Every row comes from one small tree of marks. The marks that hang from a mark follow it in brackets, in the order of their numbers. Every link used is in the known rows. Which tree was each row made from?
Known rows:
z795[z88]: [-0.463  0.193  0.005  0.060  0.270  3.413 -0.186 -0.357  0.962 -0.223
 -0.264  0.320  0.066 -0.872  0.541 -0.840  0.595 -0.665  2.090 -1.256]
z88[z795[z298]]: [ 2.253  0.417  1.955 -0.610  0.717  3.072  0.330 -1.244 -0.138  1.172
  1.494 -0.343  0.072 -0.678 -0.099  3.132  0.261 -0.961  1.155 -0.164]
z771[z305 z795]: [ 0.597  0.027 -0.445 -0.601 -1.459  0.471 -0.601 -0.752  0.147  2.647
 -0.224  0.323  0.516 -0.622  0.189  0.898  1.249 -0.679 -0.842 -1.272]
z795[z88[z305] z298 z521]: [ 0.527  0.905  1.444  0.420  0.780  2.622  0.067 -0.281 -0.553  1.087
 -0.870 -1.384 -1.741  0.490  0.200 -0.112 -2.920  1.070 -1.211  0.220]
z771[z305 z795[z88]]: [ 0.067  0.446 -2.249 -1.272 -1.412  0.885 -0.528 -0.092 -0.009  2.355
 -0.264  0.417 -0.199 -0.518  1.120 -0.653  0.646 -0.112 -1.041 -0.454]
z771[z305 z795[z88 z298 z521]]: [ 1.552  1.482 -0.486 -1.330 -1.742  2.082  0.178 -0.246 -1.066  3.525
  0.366 -0.400 -2.396 -0.147  1.141 -0.127 -2.450  0.474 -3.683  0.826]
z795[z88 z298 z521[z305]]: [ 0.746  1.228  0.414 -1.503 -1.121  2.536  0.558 -1.100 -0.393  0.658
  1.234 -0.293 -2.129 -0.109  1.108  0.520 -2.374  1.063 -2.338  1.206]
z771[z305[z521] z795[z88]]: [-1.559  0.742 -3.389 -0.662 -1.325 -0.240 -0.523  1.074 -0.517 -0.796
 -1.195  0.036 -0.358 -0.489  0.324 -3.558  1.220  0.765 -1.078  0.513]
z521[z305 z795[z88]]: [-1.136 -1.215 -1.676 -0.799 -0.491 -1.256 -0.131  0.203  1.060  0.006
  1.102  1.258  0.591  0.766  1.355  0.383  0.809 -0.244  1.209  0.910]
z88[z305 z795[z298 z521]]: [ 1.358  0.341  2.045 -0.297  1.851 -0.011  0.123 -0.794 -1.030  1.578
  0.295 -1.954 -0.480  0.662 -0.077  2.694 -2.205  0.393 -0.761  0.402]
z521[z795[z88]]: [-0.569 -0.993 -0.121  0.664  0.525  1.241 -0.038  0.833  1.181  0.362
  0.292  0.913  0.405  0.287  0.627 -0.672  0.293 -1.709  2.871 -0.328]
z298[z795]: [-0.275 -1.855  1.300  0.400 -0.222  2.463  0.099  0.157  0.422 -0.725
  0.052  1.571  0.739 -0.313 -0.402  0.246  2.692 -2.383  1.257 -1.036]
z771[z795[z88 z521]]: [ 0.363  1.096  0.162 -2.536 -0.009  2.115  0.526  0.593 -0.067  1.153
  0.536 -0.822 -0.589 -0.615  0.870 -1.515 -2.392 -1.397 -0.146 -0.797]
z305[z298[z795[z88]] z521]: [-1.987 -0.452 -2.043  1.788 -0.117 -2.240  0.257  2.130 -0.151 -5.215
 -1.373  1.154  0.590 -0.369 -1.366 -4.858  2.745  0.481  0.763  0.549]
z298[z795[z88 z521[z305]]]: [-1.383 -1.196 -0.989 -1.791 -0.845 -0.163  0.532  0.428 -0.235 -0.929
  0.822  1.241 -0.870  0.453  1.379 -1.727  0.333 -0.686 -1.738  1.335]
z88[z305 z795]: [-0.034 -0.617  0.628 -0.192  2.292 -1.575 -0.565 -0.754  0.118  0.360
 -0.384 -1.175  1.505  0.278 -0.032  1.952  0.951 -0.039  1.785 -0.908]
z305[z521]: [-1.603 -0.098  0.374  1.490  0.286  1.906 -0.381  0.125  0.481 -3.146
 -1.204  0.115  0.882 -1.130 -1.327 -1.865  2.077 -0.568  2.294 -1.343]
z88[z305[z298] z795[z521]]: [ 0.340  0.088  0.756  0.805  2.360 -5.557 -0.228 -0.830 -0.358  0.065
 -0.383 -1.546  1.180  0.476 -0.616  0.673 -1.471  1.108  0.150 -0.553]
z771[z305[z521[z795[z298]]]]: [-0.851 -0.722 -0.754  3.129 -1.204  0.081 -0.668  0.350 -0.259 -0.225
 -0.805  1.380 -0.666  0.363 -0.717 -0.522  1.451  0.266 -0.191  1.066]
z88[z305]: [-0.736 -0.868  1.178  1.496  1.196  0.509 -0.952 -0.739  0.757  0.171
 -1.651 -0.698  1.457 -0.005 -0.900  1.317  0.983  0.023  1.725 -2.237]

Which tree is each row?
[ 1.748  0.692  1.185 -2.160 -0.037  0.335  0.650 -1.682 -0.722  1.329
  2.412 -0.655 -0.884 -0.101  0.690  3.081 -1.710  0.042 -1.574  1.317] => z88[z795[z298 z521[z305]]]
[-0.987 -0.994 -0.838  2.173  1.275 -3.563 -0.437  1.235  0.970 -0.329
 -1.198  0.245  1.230  1.058 -0.252 -0.684  0.140  0.376  2.122 -0.381] => z521[z795[z88[z305[z298]]]]
[-0.826 -0.833 -1.695 -0.213 -1.099 -3.464  0.184 -0.109  0.423 -1.704
  0.401  1.617  0.985  0.040  0.234 -0.359  2.571  0.928 -0.735  0.504] => z521[z305[z298[z795[z88]]]]
[-1.397 -0.628 -0.413  3.326  0.364 -3.909 -0.168  1.325  0.600 -3.415
 -0.929  0.910  1.601 -0.111 -2.009 -2.373  1.626  0.033  2.694 -0.532] => z305[z298 z521[z795]]
[ 1.190  1.303  1.580 -0.121 -0.278  5.067  0.560 -0.398 -0.244  1.157
  0.523 -0.361 -2.324 -0.552  0.472 -0.431 -2.869 -0.224 -0.859  0.223] => z795[z88 z298 z521]
[ 0.499  0.359 -0.006 -1.177  0.381 -4.592  0.297 -1.509 -0.178 -0.038
  1.745 -0.236  0.716 -0.261  0.391  1.280 -0.885  0.602 -0.658  0.392] => z88[z795[z521[z305[z298]]]]
[ 0.464 -0.209  0.266  1.075  2.235 -4.883 -0.520 -0.726  0.194 -0.434
 -0.693 -1.058  2.147  0.189 -0.923  1.608  1.044  1.208  1.402 -1.009] => z88[z305[z298] z795]
[-2.842 -1.365 -1.879  0.656  1.004 -0.119 -0.205  2.283 -0.364 -3.579
 -2.042  0.289  0.263  0.725 -0.354 -3.507  2.516  0.095  0.642  0.607] => z298[z795[z88[z305[z521]]]]
[ 0.919  0.895  0.208 -1.871 -1.010 -3.395  0.408 -0.676  0.012  0.932
  0.913 -0.425  0.890 -0.445 -0.053  0.789 -1.271  0.184 -1.567 -0.865] => z771[z795[z521[z305[z298]]]]
[-1.082  0.016 -0.538  1.354  0.050  2.382  0.201  1.813  0.092 -2.394
 -0.409  0.349 -0.668  0.196 -0.566 -2.229  0.280 -0.262  1.878  1.134] => z305[z521[z795[z88 z298]]]
[ 1.538  0.678  2.208 -0.624 -1.287  1.813  0.301 -1.984 -0.188  1.134
  1.283 -0.107 -1.317 -0.279  0.058  2.604 -1.627  0.332 -2.014  0.172] => z795[z298 z521[z305]]
[ 0.948 -0.872  0.832  0.224 -1.062  0.259  0.076 -0.588  0.578  1.234
  1.550  1.097  0.290  0.690  0.217  3.571  0.543 -0.467  0.460  0.566] => z521[z305 z795[z298]]
[ 1.600  1.228 -1.268 -1.181 -1.906  2.677 -0.128 -0.226 -0.540  2.897
  0.027 -0.006 -1.261 -0.392  0.663  0.546 -0.037  0.463 -2.356  0.315] => z771[z305 z795[z88 z298]]
[-1.375 -0.008 -1.085  1.614  2.283 -5.851 -0.528  0.466 -0.321 -3.506
 -1.566 -1.397  2.108  0.177 -1.577 -1.117  1.489  1.947  1.409 -0.147] => z88[z305[z298 z521] z795]
[-0.186 -0.546 -0.104  0.755 -0.176 -1.719  0.538  0.884 -0.110 -1.470
 -0.036  1.218 -0.143 -0.135 -0.227 -2.522 -0.036 -0.380 -0.463 -0.088] => z305[z298[z795[z88 z521]]]
[ 0.350 -0.400 -0.658 -0.686 -1.015  0.770  0.284  0.108  0.518  0.770
  1.428  1.083 -0.528  0.815  1.092  1.699 -0.001  0.185  0.220  1.640] => z521[z305 z795[z88 z298]]
[ 2.247  0.694  0.469 -0.283 -2.060  2.371 -0.303 -0.938 -0.459  3.524
  0.054  0.141 -0.572 -0.554 -0.129  2.475  0.363 -0.233 -2.034 -0.678] => z771[z305 z795[z298]]
[ 0.447  0.554  0.607  0.737  0.539  3.446 -0.298 -0.246  0.052  0.604
 -1.177 -0.985 -0.646  0.161 -0.204  0.823 -0.381  1.191  0.240 -0.354] => z795[z88[z305] z298]
[ 0.145  1.194 -1.151 -3.809 -0.722 -0.114  0.486 -0.063  0.005  1.065
  1.182 -0.517 -0.318 -0.207  1.512 -0.750 -1.838 -0.255 -1.592  0.095] => z771[z795[z88 z521[z305]]]
[-0.491 -0.385  0.914  2.177 -0.006  1.898  0.059  1.273  0.165 -2.019
 -0.283  0.271  0.039  0.069 -1.408 -0.868  0.730 -0.854  2.099  0.416] => z305[z521[z795[z298]]]
[-1.404 -0.819  0.700  2.639  1.136 -0.563 -0.560  1.423  0.022 -1.753
 -1.799 -0.721  0.633  1.041 -1.552 -0.227  0.758  0.502  1.545  0.073] => z88[z305[z521[z795[z298]]]]
[ 2.176  0.771  2.516 -1.043  0.849  2.338  0.684 -1.143 -0.592  1.746
  1.889 -0.823 -1.036 -0.437  0.115  2.240 -2.020 -1.042 -0.185  0.271] => z88[z795[z298 z521]]
[ 0.159  1.156 -0.662 -1.003  0.759 -2.793  0.153  0.874 -0.239  0.722
 -0.950 -1.538  0.364  0.189 -0.096 -1.730 -2.400  0.910 -0.984 -0.919] => z771[z795[z88[z305[z298]] z521]]
[-0.741 -1.569  0.652 -0.962 -0.831 -0.408  0.468 -0.241 -0.109 -0.643
  0.866  1.443 -0.254  0.304  0.608  0.231  0.786 -1.272 -1.422  0.353] => z298[z795[z521[z305]]]
